Each row comes from the steps of one walk. Every step used is in the known rows, and no mark comes twice. Write the walk behind each row, first mark first.
Known rows
w -> f -> n: [ 0.06 -0.03 -0.04  0.00  0.04  0.00 -0.03 -0.06  0.02 -0.06 -0.03 -0.10
  0.07 -0.01 -0.05 -0.06 -0.03  0.11 -0.04  0.08  0.28]
q -> z -> n: [ 0.00 -0.03  0.04 -0.03  0.06  0.00 -0.05 -0.07  0.12 -0.07 -0.04  0.05
 -0.01 -0.02 -0.07 -0.07 -0.12  0.00 -0.16 -0.08 -0.06]
w -> f -> n -> z -> g -> h -> q: [ 0.11 -0.17  0.05  0.00  0.19  0.04 -0.02 -0.07 -0.01  0.06  0.04 -0.05
  0.06  0.03  0.09 -0.13  0.02  0.07 -0.24  0.01  0.46]
h -> q: [-0.03 -0.13  0.04  0.04 -0.05  0.00  0.03  0.00  0.02  0.00 -0.10  0.11
 -0.05  0.00 -0.05  0.00  0.04 -0.02 -0.17  0.05  0.07]
z -> g: [ 0.04  0.03  0.06 -0.03  0.07  0.03 -0.08  0.02  0.00  0.03 -0.01 -0.06
  0.02  0.04  0.11 -0.03 -0.02 -0.03 -0.04 -0.06  0.01]
w -> h -> q -> z: [-0.02 -0.03  0.05 -0.05  0.01 -0.01 -0.01 -0.05  0.11  0.02 -0.20  0.24
  0.13 -0.01 -0.07 -0.02 -0.01 -0.02 -0.35  0.01  0.26]
n -> z -> q: [ 0.08 -0.04  0.04  0.15 -0.02  0.01  0.02  0.00 -0.07  0.15  0.23  0.04
  0.09  0.02  0.18 -0.08 -0.06 -0.03 -0.14 -0.09  0.04]
f -> n: [ 0.06 -0.15 -0.04  0.06 -0.02 -0.01 -0.04 -0.05 -0.01 -0.11  0.02 -0.05
 -0.05  0.01 -0.06 -0.05 -0.01  0.04 -0.08  0.11  0.00]
n -> z -> g -> f -> w: [ 0.10  0.08  0.07 -0.07  0.23  0.05 -0.07 -0.06  0.05  0.05  0.15 -0.11
  0.14  0.07  0.04 -0.07  0.03  0.02 -0.18 -0.02  0.18]
w -> f -> g -> h -> q -> z: [-0.10 -0.15  0.05  0.06  0.04  0.03 -0.03 -0.06  0.08 -0.01 -0.19  0.22
  0.08  0.03 -0.10 -0.08  0.10  0.03 -0.17 -0.05  0.48]
z -> w -> h: [-0.06  0.27  0.03 -0.06  0.09  0.03  0.03  0.01  0.02  0.11  0.09  0.05
  0.15 -0.05  0.07  0.00 -0.02  0.13 -0.25 -0.07  0.27]
f -> w -> h -> q: [-0.02  0.10  0.02 -0.03  0.04  0.01  0.05 -0.02  0.10  0.02 -0.08  0.17
  0.35 -0.02 -0.04 -0.01  0.08  0.06 -0.39  0.16  0.32]
w -> f -> q -> z -> n: [-0.05  0.16  0.00 -0.03  0.04  0.01 -0.03 -0.07  0.15 -0.03 -0.04  0.08
  0.03 -0.01 -0.06 -0.09 -0.07  0.08 -0.20 -0.18  0.31]
w -> h -> q: [-0.03  0.05  0.05  0.03  0.01  0.00  0.05  0.00  0.06  0.05 -0.11  0.17
  0.12  0.00  0.00  0.02  0.05  0.02 -0.29  0.06  0.29]
n -> h -> q -> z -> w -> f -> g: [-0.11  0.17  0.14 -0.02  0.06  0.04 -0.02 -0.09  0.09  0.00 -0.14  0.14
  0.13 -0.01 -0.07 -0.09 -0.02  0.06 -0.37 -0.13  0.56]
n -> h -> q -> z -> g -> f: [ 0.01  0.17  0.18 -0.02  0.22  0.04 -0.13 -0.06  0.08 -0.08 -0.14  0.06
 -0.06  0.07 -0.04 -0.03  0.05 -0.08 -0.31  0.03  0.31]
f -> w: [ 0.02  0.05 -0.03 -0.05  0.04  0.00  0.00 -0.03  0.05 -0.03  0.02  0.00
  0.24 -0.02 -0.04 -0.03  0.03  0.04 -0.09  0.11  0.03]
w -> f -> q: [-0.05  0.19 -0.04  0.00 -0.03  0.01  0.03  0.00  0.02  0.04  0.00  0.02
  0.04  0.01  0.00 -0.03  0.04  0.08 -0.05 -0.09  0.38]
g -> f -> w -> h: [-0.02  0.33  0.01 -0.01  0.20  0.04 -0.01 -0.03  0.10 -0.02  0.03  0.04
  0.28  0.01 -0.05  0.03  0.13  0.11 -0.24  0.15  0.39]
g -> h -> q -> z: [-0.03 -0.19  0.02 -0.01  0.08  0.00 -0.01 -0.03  0.04 -0.01 -0.11  0.22
 -0.01 -0.02 -0.07 -0.04  0.06 -0.03 -0.18  0.06  0.14]

Write each row's walk
[ 0.09 -0.14  0.00  0.07  0.12  0.01 -0.02 -0.10 -0.01 -0.07  0.14 -0.11
 -0.16  0.05 -0.09 -0.07  0.00  0.04 -0.13  0.04  0.14] => g -> f -> n -> z
[ 0.05 -0.06  0.09  0.04  0.19  0.04 -0.17 -0.08  0.12 -0.10 -0.17  0.12
 -0.01  0.08 -0.09 -0.07  0.05  0.02 -0.47  0.10  0.41] => w -> h -> q -> z -> g -> f -> n
[ 0.02 -0.01  0.11 -0.07  0.07  0.02 -0.09 -0.03  0.11  0.05 -0.20  0.18
  0.15  0.04  0.03 -0.05 -0.02 -0.05 -0.38 -0.05  0.27] => w -> h -> q -> z -> g
[ 0.14 -0.04  0.02 -0.04  0.23  0.04 -0.05 -0.07 -0.03  0.06  0.15 -0.16
  0.11  0.02  0.14 -0.13 -0.02  0.09 -0.07 -0.06  0.40] => w -> f -> n -> z -> g -> h
[-0.08  0.13  0.03  0.09  0.11  0.03 -0.07 -0.06  0.13 -0.13  0.02  0.11
 -0.21  0.04 -0.15 -0.06  0.03  0.04 -0.26 -0.09  0.17] => g -> f -> q -> z -> n
[ 0.01  0.25  0.10 -0.03  0.15  0.00 -0.04 -0.09  0.11 -0.11  0.00  0.02
  0.06 -0.03 -0.04 -0.06 -0.11 -0.02 -0.18 -0.04  0.07] => q -> z -> n -> h
[ 0.03 -0.02 -0.02 -0.12  0.11  0.01 -0.07 -0.10  0.06 -0.02 -0.02 -0.05
  0.08 -0.06 -0.08 -0.11 -0.11  0.15 -0.24 -0.05  0.30] => q -> z -> w -> f -> n
[-0.02 -0.06  0.08  0.04  0.14  0.04 -0.04  0.04 -0.01  0.05 -0.03  0.09
  0.00  0.03  0.09 -0.03  0.11 -0.01 -0.16  0.05  0.19] => z -> g -> h -> q
[-0.07  0.07 -0.01  0.03  0.05  0.01 -0.07 -0.05  0.06 -0.08 -0.02  0.12
 -0.17  0.05 -0.14 -0.03  0.08  0.01 -0.15 -0.06  0.21] => g -> f -> q -> z
[-0.04  0.19  0.04 -0.14  0.11  0.01 -0.02 -0.03  0.06  0.08  0.01  0.12
  0.17 -0.05  0.01 -0.03 -0.07  0.09 -0.31 -0.12  0.25] => q -> z -> w -> h
[ 0.10 -0.07  0.12  0.00  0.11  0.00 -0.14 -0.10  0.07 -0.15 -0.13  0.03
  0.03  0.04 -0.04 -0.12 -0.05 -0.07 -0.36  0.09  0.19] => f -> n -> h -> q -> z -> g
[-0.07 -0.13  0.06 -0.09  0.02  0.00 -0.01 -0.04  0.05  0.03 -0.09  0.16
 -0.03 -0.05 -0.08 -0.06 -0.04  0.03 -0.36 -0.07  0.09] => h -> q -> z -> w
[-0.04 -0.04 -0.03 -0.01 -0.07 -0.02 -0.04 -0.04  0.05 -0.04 -0.03  0.13
 -0.03  0.01 -0.08 -0.06 -0.01 -0.03 -0.13 -0.11  0.07] => f -> q -> z
[ 0.00  0.01  0.03 -0.09  0.05 -0.01 -0.01 -0.07  0.15 -0.01 -0.16  0.25
  0.37 -0.02 -0.10 -0.05  0.02  0.02 -0.45  0.11  0.30] => f -> w -> h -> q -> z
[-0.04  0.02  0.05 -0.02  0.02  0.05  0.04 -0.07  0.00  0.15  0.11 -0.04
  0.08  0.01  0.05 -0.10 -0.07  0.12 -0.14 -0.30  0.39] => n -> z -> w -> f -> g
[-0.11 -0.21  0.09  0.16  0.04  0.03 -0.03 -0.06  0.12 -0.10 -0.10  0.27
 -0.05  0.04 -0.13 -0.10  0.05  0.00 -0.30 -0.05  0.17] => f -> g -> h -> q -> z -> n
[-0.03 -0.16  0.08  0.01  0.03  0.00 -0.03 -0.07  0.14 -0.06 -0.13  0.16
 -0.06 -0.02 -0.12 -0.06 -0.07 -0.02 -0.32 -0.04  0.00] => h -> q -> z -> n
[-0.01 -0.15  0.02 -0.08  0.06  0.01 -0.04 -0.10  0.08 -0.03 -0.12  0.06
  0.04 -0.06 -0.13 -0.12 -0.07  0.13 -0.41  0.00  0.37] => h -> q -> z -> w -> f -> n
[ 0.03 -0.01  0.05 -0.08  0.19  0.03 -0.13 -0.01  0.01  0.02 -0.02  0.05
  0.06  0.02  0.08 -0.06  0.01 -0.03 -0.05 -0.06  0.09] => q -> z -> g -> h
[ 0.05  0.12  0.13  0.11  0.21  0.05 -0.12 -0.05  0.03 -0.17 -0.03 -0.05
 -0.12  0.09 -0.05 -0.04  0.10  0.01 -0.33  0.20  0.35] => z -> g -> f -> n -> h -> q
[-0.12  0.16  0.01 -0.02  0.10  0.04 -0.06 -0.04  0.05 -0.02  0.08  0.10
 -0.18  0.01 -0.12 -0.04  0.05  0.09 -0.29 -0.13  0.26] => g -> f -> q -> z -> w
[ 0.04  0.09  0.16 -0.07  0.11  0.01 -0.10 -0.06  0.07 -0.04 -0.15  0.08
  0.06  0.03  0.02 -0.07 -0.03 -0.11 -0.28 -0.01  0.19] => n -> h -> q -> z -> g
[-0.09  0.03  0.04 -0.12  0.18  0.03  0.02 -0.03  0.05  0.10 -0.06  0.15
  0.09 -0.08 -0.01 -0.06  0.03  0.13 -0.28 -0.05  0.47] => g -> h -> q -> z -> w -> f
[-0.06  0.13  0.11 -0.09  0.09  0.00  0.00 -0.06  0.05 -0.01 -0.05  0.12
  0.05 -0.06 -0.05 -0.06 -0.04  0.00 -0.38 -0.02  0.23] => n -> h -> q -> z -> w
[-0.11 -0.10  0.09  0.11  0.10  0.05 -0.03 -0.08  0.14 -0.04 -0.15  0.21
  0.05  0.02 -0.11 -0.10  0.04  0.08 -0.27 -0.08  0.44] => w -> f -> g -> h -> q -> z -> n
[-0.15 -0.20  0.06  0.07  0.04  0.04 -0.02 -0.04  0.03  0.00 -0.05  0.26
 -0.03  0.00 -0.09 -0.09  0.09  0.05 -0.33 -0.09  0.26] => f -> g -> h -> q -> z -> w
[-0.03  0.13  0.02 -0.19  0.11  0.02 -0.03 -0.05  0.06  0.08 -0.05  0.00
  0.12 -0.07 -0.01 -0.06 -0.09  0.11 -0.16 -0.16  0.30] => q -> z -> w -> f
